Every row comes from one small tree of marks. Brackets hold a mark, then the marks that hang from it, in alphabetical order. Every link used is in the known rows. Which tree was each row made from?
(in the rows, 128 means zero)
Known rows:
(lusa (taso laget)): [132 122 128 131 132 135 136 107 164  92 133 126  95 154 140 109 138 114
  84 117 121 124]
(lusa (taso (laget nobito tiko vabi))): [136 111 151 170 145 152 135 144 178  17  63 124  93  96 167 120 124 142
  63 112 100 126]
(tiko (laget vabi)): [129 109 137 130 124 134 121 130 131 114 126 130 145 110 126 148 112 115
 108 135 105 115]
(taso laget): [128 127 120 121 126 127 150  99 136 106 136 128 119 103 142 122 127 131
  99 125 127 124]
(ruge taso): [133 109 133 121 139 131 115 115 131 136 133 135 121 179 138 114 125 121
 109 123 120 113]
(laget (nobito kuvuf) vabi): [127 126 142 137 133 153 122 116 149  45  69 131 128  99 123 160 112 158
 139 119 106 129]
(vabi laget): [131 136 132 137 117 122 136 110 130 124 133 124 131 138 142 128 119 122
 137 130 126 107]
(nobito kuvuf): [126 127 131 120 124 140 123  84 134 103 106 132 126 125 102 135 124 132
 142 123 126 142]
(ruge nobito (taso lusa) tiko vabi): [141  67  94 120 159 143 122 149 121 167 142 150 144 240 172 133 115 128
  80 149  87 118]
(lusa (taso (laget (nobito kuvuf) tiko))): [127 112 128 164 140 160 150  82 175   4  53 130  71 102 129 105 125 130
  90 111 115 151]
(vabi (laget tiko)): [133 124 141 156 125 125 137 115 127 109 102 123 124 105 147 116 116 127
 121 130 125 124]
(ruge taso (tiko (laget nobito)) vabi): [138  68  71 145 148 150 180 121 130  89 112 147 114 174 149 141 108 120
  87 151  88 117]
(laget (nobito kuvuf) tiko vabi): [130 117 152 158 138 155 122 123 149  26  38 130 123  67 129 146 110 153
 123 119 105 145]
(laget nobito tiko vabi): [131 119 151 167 143 146 126 168 144  49  59 127 123  67 153 138 112 154
 110 126 107 129]
(ruge taso (tiko (laget nobito))): [129  78  90 147 142 155 157 115 122  95 116 145 112 171 147 121 108 108
  92 147 104 108]
(tiko laget): [123 110 115 132 121 134 139 116 117 126 134 132 130 118 117 126 116 101
 120 137 122 124]
(kuvuf nobito): [133 130 146 146 126 120 148 140 140 121 137 129 115 147 135 128 123 138
 124 112 110 142]
(vabi (laget nobito)): [127 137 120 157 126 136 157 125 138  74 105 123 112 109 151 129 112 134
 145 130 121 105]
(taso (laget vabi)): [134 123 142 118 128 129 130 119 148  91 130 127 135  95 154 143 122 145
  92 121 110 112]
(laget nobito): [124 130 118 147 136 143 147 145 133  81 100 129 111 108 135 129 122 141
 135 129 124 126]
(taso laget lusa): [126 116 128 121 130 131 135 119 120 126 144 128 132 119 137 110 123 120
 101 133 120 139]
(lusa taso): [132 125 135 138 133 134 116 133 155 109 122 125 104 175 126 118 139 106
 114 120 124 128]

Write each row's tree:
[139 119 105 134 132 126 147 127 147 123 124 134 135 164 167 152 112 136
 119 135 102 100]
(ruge nobito (vabi laget))
[125 125 135 169 127 148 150  90 142  33  54 128 107  84 131 124 106 137
 141 125 119 135]
(vabi (laget (nobito kuvuf) tiko))
[122 110 131 143 126 156 137 104 144  46  77 134 128  88 110 157 103 127
 133 130 101 129]
(tiko (laget (nobito kuvuf) vabi))
[128 108 150 158 145 148 134 158 135  47  80 125 129  64 162 118 108 150
  79 130  98 142]
(taso (laget nobito tiko vabi) lusa)
[130 117 152 118 132 132 116 135 128 109 138 126 151 112 148 131 117 135
  91 129 105 124]
(taso (laget vabi) lusa)
[140 111 161 149 138 140 116 127 175  66  93 123 108 112 155 122 129 131
  58 112 102 129]
(lusa (taso (laget tiko vabi)))
[123 116 145 130 135 156 129 105 142  42  88 130 132  91 131 140 108 147
 110 125  98 141]
(taso (laget (nobito kuvuf) vabi) lusa)
[127 109 137 144 136 134 135 125 116 113 117 128 126  94 143  97 119 123
  83 132 121 154]
(taso (laget tiko) lusa)
[131 115 125 174 143 149 157 127 170  27  72 126  73 104 155  98 128 128
  76 115 115 139]
(lusa (taso (laget nobito tiko)))
[125 109 130 151 130 148 139 147 136  64 101 131 128  90 135 148 105 126
 115 135 101 113]
(tiko (laget nobito vabi))
[125 123 119 144 133 158 151  78 178  17  82 130  80 132 123 119 129 127
 106 111 117 139]
(lusa (taso (laget (nobito kuvuf))))
[129 126 130 178 130 138 156 132 135  59  75 124 106  84 159 118 109 135
 127 128 119 123]
(vabi (laget nobito tiko))
[142  76  88 111 154 148 135  91 146 130 110 155 133 221 152 153 115 140
  91 135  89 119]
(ruge (nobito kuvuf) taso tiko vabi)
[125 135 123 149 120 146 153  81 142  49  85 127 112 113 127 136 108 135
 159 125 120 122]
(vabi (laget (nobito kuvuf)))
[124 119 129 163 138 154 140 105 138  42  52 132 103  83 118 121 116 144
 131 120 123 157]
(laget (nobito kuvuf) tiko)
[138 102  94 131 151 136 173 108 154  56 110 137  95 141 159 127 119 149
  85 125  98 113]
(ruge (taso (laget nobito)) vabi)
[135 112 135 152 136 136 135 109 162  76 101 125  89 127 145  97 136 114
  67 115 120 140]
(lusa (taso (laget tiko)))
[120 118 117 141 138 145 151 132 125  74 117 128 116 101 146 109 117 131
 106 133 116 136]
(taso (laget nobito) lusa)
[140  95  84 119 142 148 146 103 142 116 105 148 139 177 143 163 117 149
 107 141  99 135]
(ruge (nobito kuvuf) tiko vabi)
[127 116 142 150 138 154 142  93 159   4  48 133 113  47 141 138 108 158
  92 115 103 139]
(taso (laget (nobito kuvuf) tiko vabi))
[135  84 105 110 154 133 133 125 140 135 144 145 130 200 169 117 114 133
  64 133  88 117]
(ruge nobito (taso laget lusa) vabi)
[120 109 130 154 140 157 149  97 130  39  67 132 110  78 126 102 110 137
 103 127 114 168]
(taso (laget (nobito kuvuf) tiko) lusa)
[126 109 112 133 143 140 155 100 146  67 113 136  95 137 161 109 117 137
  87 122 114 105]
(ruge (taso (laget nobito)))
[133  88  66 154 140 149 192 135 126  80 109 140 119 127 140 152 110 124
 105 156  97 126]
(ruge (tiko (laget nobito)) vabi)
